What can hang from each mark:
kegum: gine tozod
nokib: pubod tozod
ribuz: gine kegum ribol
tozod: nokib ribol
gine: nokib ribol ribuz tozod
biti: ribol
ribol: biti gine nokib ribuz

Each row was made from one small tree. The marks that hang from a mark follow it in brackets, in alphabetical order. Every link used is in the known rows. Write each row's tree.
Known rows:
biti(ribol(ribuz)): [-0.68 -0.85  1.30  2.62  1.57 -0.08  0.39  0.36 -1.29 -0.48 -0.29  1.83
  1.62 -0.88 -0.43  0.36 -1.07  0.40  0.13 -0.87 -0.25  1.12  0.44  0.06]
biti(ribol(nokib)): [-0.03 -1.78  0.70  3.28  0.93 -0.09  1.11  0.16 -0.95 -1.28 -0.48  1.74
  1.62 -0.73 -0.05  0.49  1.05  0.15  1.16 -0.05  0.48  0.03  0.52 -0.17]
gine(ribol ribuz tozod): [-3.93 -1.06  1.01  3.73 -1.53 -0.40  1.50 -1.46  2.04 -3.34  0.22  0.31
 -0.40 -2.45  1.34 -1.02 -1.00  0.93 -0.94 -0.01 -1.84  0.67 -0.99  1.17]
biti(ribol(nokib(pubod tozod) ribuz(gine kegum))): [ 0.54 -5.16 -0.26  3.29  0.79 -3.20  4.88  0.19 -2.97 -0.60 -4.28  1.24
 -0.86  0.91 -0.68  1.05 -1.23  1.95  2.35  2.63 -0.90 -1.43 -2.12 -1.75]
ribol(biti gine(ribuz(kegum)) nokib(pubod tozod)): [-0.82 -4.10  0.69  2.88 -0.59 -3.44  4.76  1.36 -1.49  0.14 -3.11  0.31
 -1.97  1.87 -0.96  2.06 -1.40  1.96  3.22  3.74 -0.93 -0.11 -1.69 -1.57]
nokib(tozod(ribol)): [-0.61 -1.23  0.90  2.14 -1.97 -0.67  0.45 -1.23 -0.52 -2.00  0.23  1.05
 -0.87 -1.47  0.33 -0.10 -0.02  0.57 -1.11  0.19 -1.19 -1.58 -1.66 -0.22]
kegum(tozod(ribol(nokib))): [-0.70 -1.08  0.54  3.26 -1.76 -1.32  2.25 -0.09 -0.48 -3.18 -0.23  2.21
 -0.59 -0.50  0.22  0.12  0.88 -0.23  0.11  1.62 -0.36 -2.05 -1.06 -0.27]
kegum(gine(ribuz) tozod(ribol(biti))): [-1.50 -1.40  0.62  4.39 -2.93 -1.24  2.10 -1.49  0.01 -2.81 -0.99  3.19
 -2.60 -1.95 -0.46  1.15 -1.69 -0.13 -0.27  0.94 -0.17 -1.10 -1.79 -2.09]
ribol(gine(nokib tozod) ribuz(kegum)): [-1.77 -1.79  0.62  2.39  1.85 -3.60  4.12  0.07  0.82 -3.36 -1.57 -0.13
 -1.31  1.93  0.00  0.12 -0.99  0.87  1.71  5.32 -1.70  0.57 -1.22 -0.79]
ribuz(kegum(gine(ribol(biti nokib(pubod))) tozod)): [-0.42 -2.38 -0.68  3.03 -3.32 -3.46  4.56  0.96 -0.38 -2.35 -4.18  0.81
 -3.59  0.80 -0.18  1.01 -0.92  0.97  1.93  4.54  0.63 -2.79 -1.35 -2.67]
ribol(biti gine(ribuz(kegum) tozod) nokib(pubod)): [-1.76 -3.06  0.95  3.88 -0.20 -3.42  5.35  1.40 -0.14 -0.71 -2.07 -0.27
 -1.19  1.52  0.28  1.62 -1.32  1.74  3.42  4.49 -0.76  0.97 -1.65 -0.85]
ribuz(gine(tozod) kegum ribol(nokib(pubod))): [ 0.67 -2.49 -1.35  3.25 -0.24 -4.09  5.05 -0.92 -0.51 -1.93 -2.24 -0.83
 -0.36  1.02  1.12 -0.34 -0.17  1.48  2.59  4.18 -0.93 -1.52 -2.28 -1.27]
gine(nokib(pubod) ribol ribuz(kegum) tozod): [-4.15 -3.69 -0.21  3.42 -1.40 -2.26  4.97  0.63  1.86 -3.39 -2.57 -1.76
 -1.34 -0.25  1.11 -0.95 -1.20  1.65 -0.21  2.87 -1.28 -0.06 -1.39 -0.67]
tozod(nokib(pubod)): [-0.11 -2.77 -1.95 -0.04 -0.96 -0.68  1.65  1.65 -0.51  0.66 -0.72 -0.86
 -0.89  0.79 -0.61 -0.87  0.15 -0.20 -0.53  0.01 -0.47 -0.82 -1.06 -1.10]
biti(ribol(gine(ribuz) nokib(tozod))): [-0.67 -4.71  0.86  5.64  1.11 -0.95  2.37 -1.95 -0.82 -1.52 -1.50  3.34
  0.07 -0.96 -1.25  0.95  0.57  1.01  1.26  0.79 -1.16 -0.06 -0.99  0.04]
gine(nokib(pubod)): [-0.38 -2.62 -1.23  0.38 -0.22 -1.01  2.52  1.25  0.10  0.45 -0.67 -1.12
 -0.89  1.20 -0.71  0.15  0.26  0.12 -0.31  1.27 -0.19 -0.47 -0.92 -1.09]
ribuz(gine(tozod) ribol(biti nokib)): [-0.70  0.06  0.95  4.51 -0.92 -4.32  2.79 -1.66 -0.25 -4.06  1.33  0.80
 -0.06 -0.73  0.97  0.83 -0.86  0.34  2.97  2.89 -1.77 -0.39 -2.09 -1.18]
ribuz(gine kegum ribol): [ 1.35  0.34 -0.52  1.46  0.86 -2.72  1.40 -1.28 -0.77 -1.79 -1.77  0.19
  0.31  0.81  0.81 -0.26 -0.77  0.60  1.58  2.05  0.12 -0.82 -0.58 -1.79]
gine(nokib tozod): [-2.00 -1.72 -0.28  1.50 -0.55 -1.78  2.35 -0.98  1.68 -3.22  0.25 -1.05
 -1.04 -0.36  0.32 -0.45  0.08  0.00  0.11  2.34 -1.27 -0.53 -1.17 -0.17]
ribuz(gine(tozod) kegum): [-0.08 -1.04 -0.35  0.87 -0.17 -2.56  2.40 -1.77  0.54 -2.34 -2.20 -0.88
 -1.64  0.25  1.33 -0.06 -1.02  0.82  1.48  3.33 -0.30 -1.19 -1.77 -0.96]
ribol(biti ribuz(gine(tozod(nokib)) kegum)): [-2.23 -1.13  0.66  1.59 -0.59 -4.79  3.56  0.79 -0.59 -4.25 -1.34 -0.35
 -2.04  0.67  0.76  0.27 -3.22  0.42  2.55  3.68 -1.97 -0.05 -2.24 -2.60]
nokib(pubod tozod(ribol(biti ribuz))): [-1.57 -1.50  1.96  2.63 -2.41 -2.35  2.24  1.64 -2.30 -0.37  0.40  0.79
 -1.16 -0.54 -0.38  1.34 -2.54  1.27 -0.07  0.68 -1.99 -0.25 -2.48 -1.03]
biti(ribol(nokib(tozod) ribuz(gine))): [-0.19 -3.72  0.71  4.12  0.96 -2.24  2.72 -1.61 -2.20 -2.30 -1.47  2.97
 -0.41 -0.76 -0.85  0.98 -0.64  0.87  1.62  0.95 -1.86 -0.89 -1.93 -0.85]
ribuz(gine(tozod) ribol(biti nokib(pubod))): [-0.16 -1.41  0.00  4.39 -1.46 -4.42  3.94 -0.68 -0.79 -1.91  0.60  0.01
 -0.48 -0.06  0.63  0.97 -0.98  0.83  2.71  2.99 -1.59 -0.70 -2.81 -1.33]
tozod(nokib ribol): [-1.13 -0.91  0.14  2.21 -1.17 -0.35  0.49  0.73 -0.34 -2.88  1.05  1.13
  0.02 -0.81  0.65 -1.14  0.55 -0.69 -1.30 -0.31 -0.84 -0.59 -0.99 -1.28]

Which tree is each row?
[-0.24 -2.48 -0.91  4.46 -0.94 -1.80  3.87  0.07 -0.92 -0.02 -0.81  1.54
 -0.45 -0.28 -0.86  0.95 -0.81  0.81  1.98  0.95 -0.79  0.64 -1.24 -2.14]  kegum(gine(ribuz(ribol(biti nokib(pubod)))))
[-1.24 -2.97 -0.20  2.25  0.13 -2.69  2.51  1.00 -1.27 -3.42 -3.75  1.36
 -0.46  0.30 -0.81 -0.72 -1.67  0.16  0.80  1.68  0.03 -1.63  0.20 -1.65]  biti(ribol(ribuz(kegum(tozod(nokib)))))
[-0.69 -0.62  0.70  3.65 -1.22 -1.45  1.57 -2.48  0.42 -3.22  0.98  1.21
 -1.04 -1.68  1.66 -0.14 -0.21  0.18 -0.57  1.52 -1.30 -0.96 -2.95 -0.48]  ribuz(gine(tozod(ribol)))
[-0.59 -2.36 -0.81  2.10 -1.76 -0.43  1.72  1.66 -0.86 -0.72  0.33  0.34
 -0.39 -0.17  0.28 -1.00  0.48 -0.20 -1.59 -0.20 -0.67 -0.90 -1.70 -1.42]  tozod(nokib(pubod) ribol)
[-0.45 -2.51 -0.11  3.51  0.69 -1.53  2.99 -1.68 -0.05 -2.39 -3.34  1.23
 -0.82 -1.10  0.27 -0.13 -1.41  1.24  1.20  2.57 -0.25 -0.21 -0.78 -1.21]  biti(ribol(ribuz(kegum(gine(tozod)))))
[-0.40 -2.79  0.31  1.21 -2.35 -2.60  2.97  1.33 -1.61  0.23 -0.77 -0.50
 -1.62  0.54 -0.85  1.59 -0.76  1.03  1.93  1.75 -1.04 -1.26 -1.74 -0.97]  ribol(biti nokib(pubod tozod))
[-0.07 -2.02  0.18  2.86 -2.18 -3.64  2.89  0.57 -1.78 -0.70 -0.16 -0.15
 -0.29  0.18 -0.75  0.96 -0.78  1.26  2.15  1.68 -1.46 -1.31 -1.52 -1.06]  ribuz(ribol(biti nokib(pubod tozod)))
[ 0.46 -1.10  1.56  3.27  3.08 -1.49  1.45  0.52 -1.46 -0.54 -2.25  2.15
  1.06  1.09 -0.40  0.83 -0.97  1.01  1.52  2.11  0.38  1.12  0.46 -0.73]  biti(ribol(gine ribuz(kegum)))
[-1.27 -1.31  0.58  2.51 -2.61 -1.65  1.60  2.74 -1.32 -1.16  1.06  0.24
 -0.61 -0.20  0.31  0.26 -0.85 -0.21 -0.48  0.23 -0.55 -0.41 -1.66 -2.30]  tozod(nokib(pubod) ribol(biti))
[ 0.48 -0.80  0.12  2.21 -1.34 -2.59  2.21 -1.22 -0.69 -3.20 -2.66  1.52
 -2.00  0.22  0.86  0.33 -0.79  0.17  0.24  2.97  0.54 -2.86 -1.87 -1.92]  ribuz(gine kegum(tozod(ribol)))
[-2.48 -0.13  1.89  4.59 -1.99 -3.44  2.58 -0.90  0.56 -4.91  1.01  1.01
 -1.44 -1.30  1.64  0.85 -0.89  0.49  1.83  2.84 -1.79 -0.43 -2.29 -0.77]  ribuz(gine(ribol(biti nokib) tozod))
[-0.71  0.59  1.69  2.65 -0.67 -1.96  2.32  1.11 -1.41 -2.27 -1.35  1.87
 -1.15  0.01  0.59  1.14 -2.24  0.71  1.20  2.46 -0.23  0.57 -0.94 -2.93]  tozod(ribol(biti ribuz(kegum(gine))))
[-1.35  1.23  2.06 -0.02  0.37 -2.47  1.57  2.68 -1.42 -0.93 -1.24 -0.35
  0.09  1.26  0.20  1.29 -2.95  0.93  2.33  2.02 -0.22  1.35  0.46 -1.42]  ribol(biti ribuz(kegum))
[ 0.76 -2.81 -0.19  4.48 -1.16 -1.92  3.52  0.26 -0.97 -0.63 -0.82  2.56
 -1.45  1.11 -0.61  0.83  1.34  0.20  0.20  3.13 -0.25 -2.07 -2.27 -0.44]  kegum(tozod(ribol(gine nokib(pubod))))
[ 0.32 -0.76  1.41  4.31 -0.53 -4.09  1.77 -1.04 -1.13 -2.46  0.70  1.82
 -0.37  0.47 -0.83  1.32 -0.12  0.73  2.79  2.97 -1.82 -0.71 -1.25 -0.95]  ribuz(ribol(biti gine nokib(tozod)))
[-2.93 -2.58 -0.42  4.07 -2.27 -3.19  3.24  0.44  0.25 -2.24  0.54 -0.81
 -0.08 -1.16  0.06 -0.71 -2.17  0.58  0.71  0.54 -2.17  0.39 -1.81 -1.21]  gine(ribuz(ribol(biti)) tozod(nokib(pubod)))
[-1.35 -1.43  1.48  3.02 -0.18 -4.07  4.65  2.71 -2.04 -2.27 -1.19  0.48
 -1.26  1.68  0.49  1.75 -2.61  0.87  1.35  3.62 -0.80  0.28 -2.39 -3.66]  tozod(ribol(biti ribuz(gine(nokib(pubod)) kegum)))
[-0.68  0.78  1.58  1.25  0.42 -2.47  1.09  0.60 -1.50 -0.83  0.62  1.33
 -0.83  0.42 -0.18  1.77 -2.65  0.10  1.66  0.97 -1.18  1.13 -1.42 -1.55]  ribol(biti ribuz(gine))
[-0.95 -0.86  0.23  1.07  0.77 -2.99  3.17 -0.87 -0.17 -2.37 -2.04 -0.25
 -1.34  0.60  0.98  0.05 -2.15  1.11  1.72  3.35 -1.43 -0.07 -1.88 -0.80]  ribol(ribuz(gine(tozod) kegum))
[-0.44 -2.11 -0.17  1.90  0.47 -1.95  2.54 -0.78  0.32 -1.14 -3.58  1.27
 -1.77  1.30 -0.74  0.50 -1.03  0.63  1.17  3.00  0.38 -0.83 -0.35 -0.55]  ribol(gine(ribuz(kegum(tozod))))
[-0.95 -4.12  0.41  3.70  0.95 -2.78  2.63 -1.97 -1.26 -3.18 -1.40  2.12
 -1.21 -0.67 -1.21  0.77 -1.30  0.48  0.33  1.28 -1.93 -1.00 -2.07 -1.71]  biti(ribol(ribuz(gine(nokib(tozod)))))
[ 0.26 -0.03  0.17  3.97  0.46 -2.39  1.05 -2.70  1.03 -2.01  1.01  0.79
  0.29 -0.31  0.31 -0.54  0.25  0.49  0.67  2.47 -1.43 -0.14 -1.22  0.63]  ribuz(ribol(gine(tozod)))
[-4.20 -2.25  1.47  4.93 -2.60 -2.08  4.04  1.17  0.65 -2.48  0.24 -0.06
 -0.65 -1.41  0.99  0.57 -1.41  1.40  1.10  1.34 -1.87  0.90 -1.68  0.13]  gine(ribol(biti nokib(pubod)) ribuz tozod)
[-4.37 -2.19  0.68  5.27 -2.35 -2.16  3.35 -1.76  2.50 -5.43 -0.18  0.96
 -2.80 -2.32  0.50  0.23 -1.56  0.37 -0.04  2.29 -1.96  0.38 -1.90 -1.78]  kegum(gine(nokib ribol(biti) ribuz tozod))
[-0.52 -0.80  2.47  4.21  0.59 -3.30  4.33  3.72 -2.61 -0.63 -0.74  1.74
  0.05  2.40  0.27  2.09 -1.22  1.37  2.66  4.11 -0.64  1.21 -1.41 -1.89]  tozod(ribol(biti gine nokib(pubod) ribuz(kegum)))
[-0.71 -1.05  0.94  2.78 -1.33 -3.46  3.66  2.08 -1.31 -1.72 -2.07  0.01
 -1.32  1.28  1.19  1.41 -1.16  1.22  2.49  3.33  0.03 -0.64 -1.54 -2.45]  ribuz(gine(ribol(biti nokib(pubod))) kegum)
[-0.66 -3.71 -0.49  1.01 -0.54 -1.84  3.76  1.19 -1.86  0.66 -1.40  0.17
 -1.11  0.91 -1.26  0.44 -0.58  1.36  1.05  1.36 -2.24 -0.68 -1.87  0.08]  ribol(nokib(pubod tozod) ribuz)
[-1.94 -2.27 -0.45  4.21 -0.70  0.38  2.59 -1.18  0.88 -2.61 -1.18  2.63
 -1.21 -1.43  0.22 -0.35  0.63  0.46  0.08  0.37 -1.16  0.42 -0.75 -0.77]  kegum(gine(ribol(nokib) ribuz))
[-2.02 -0.49  2.50  4.85 -0.50 -3.99  2.81  0.80 -0.64 -4.20  0.82  3.11
 -1.76  0.82 -0.98  1.78 -1.61 -0.35  0.55  3.80 -1.48 -0.28 -1.77 -1.80]  kegum(tozod(ribol(biti gine(nokib) ribuz)))
[-0.40  0.17  0.43  1.52 -0.22 -1.76  1.14 -0.54  0.09 -2.63 -2.09  0.35
 -1.07  0.24  1.47 -0.18 -0.72  0.76  0.44  1.98  0.06 -0.88 -0.84 -1.43]  ribuz(gine(ribol) kegum)
[ 0.26 -3.88 -1.12  0.78 -1.48 -1.38  3.05  0.33 -1.09  0.70 -1.51 -0.44
 -1.45  0.55 -0.91  0.30  0.53  1.08  0.84  1.33 -1.16 -1.76 -1.77 -0.11]  ribol(nokib(pubod tozod))
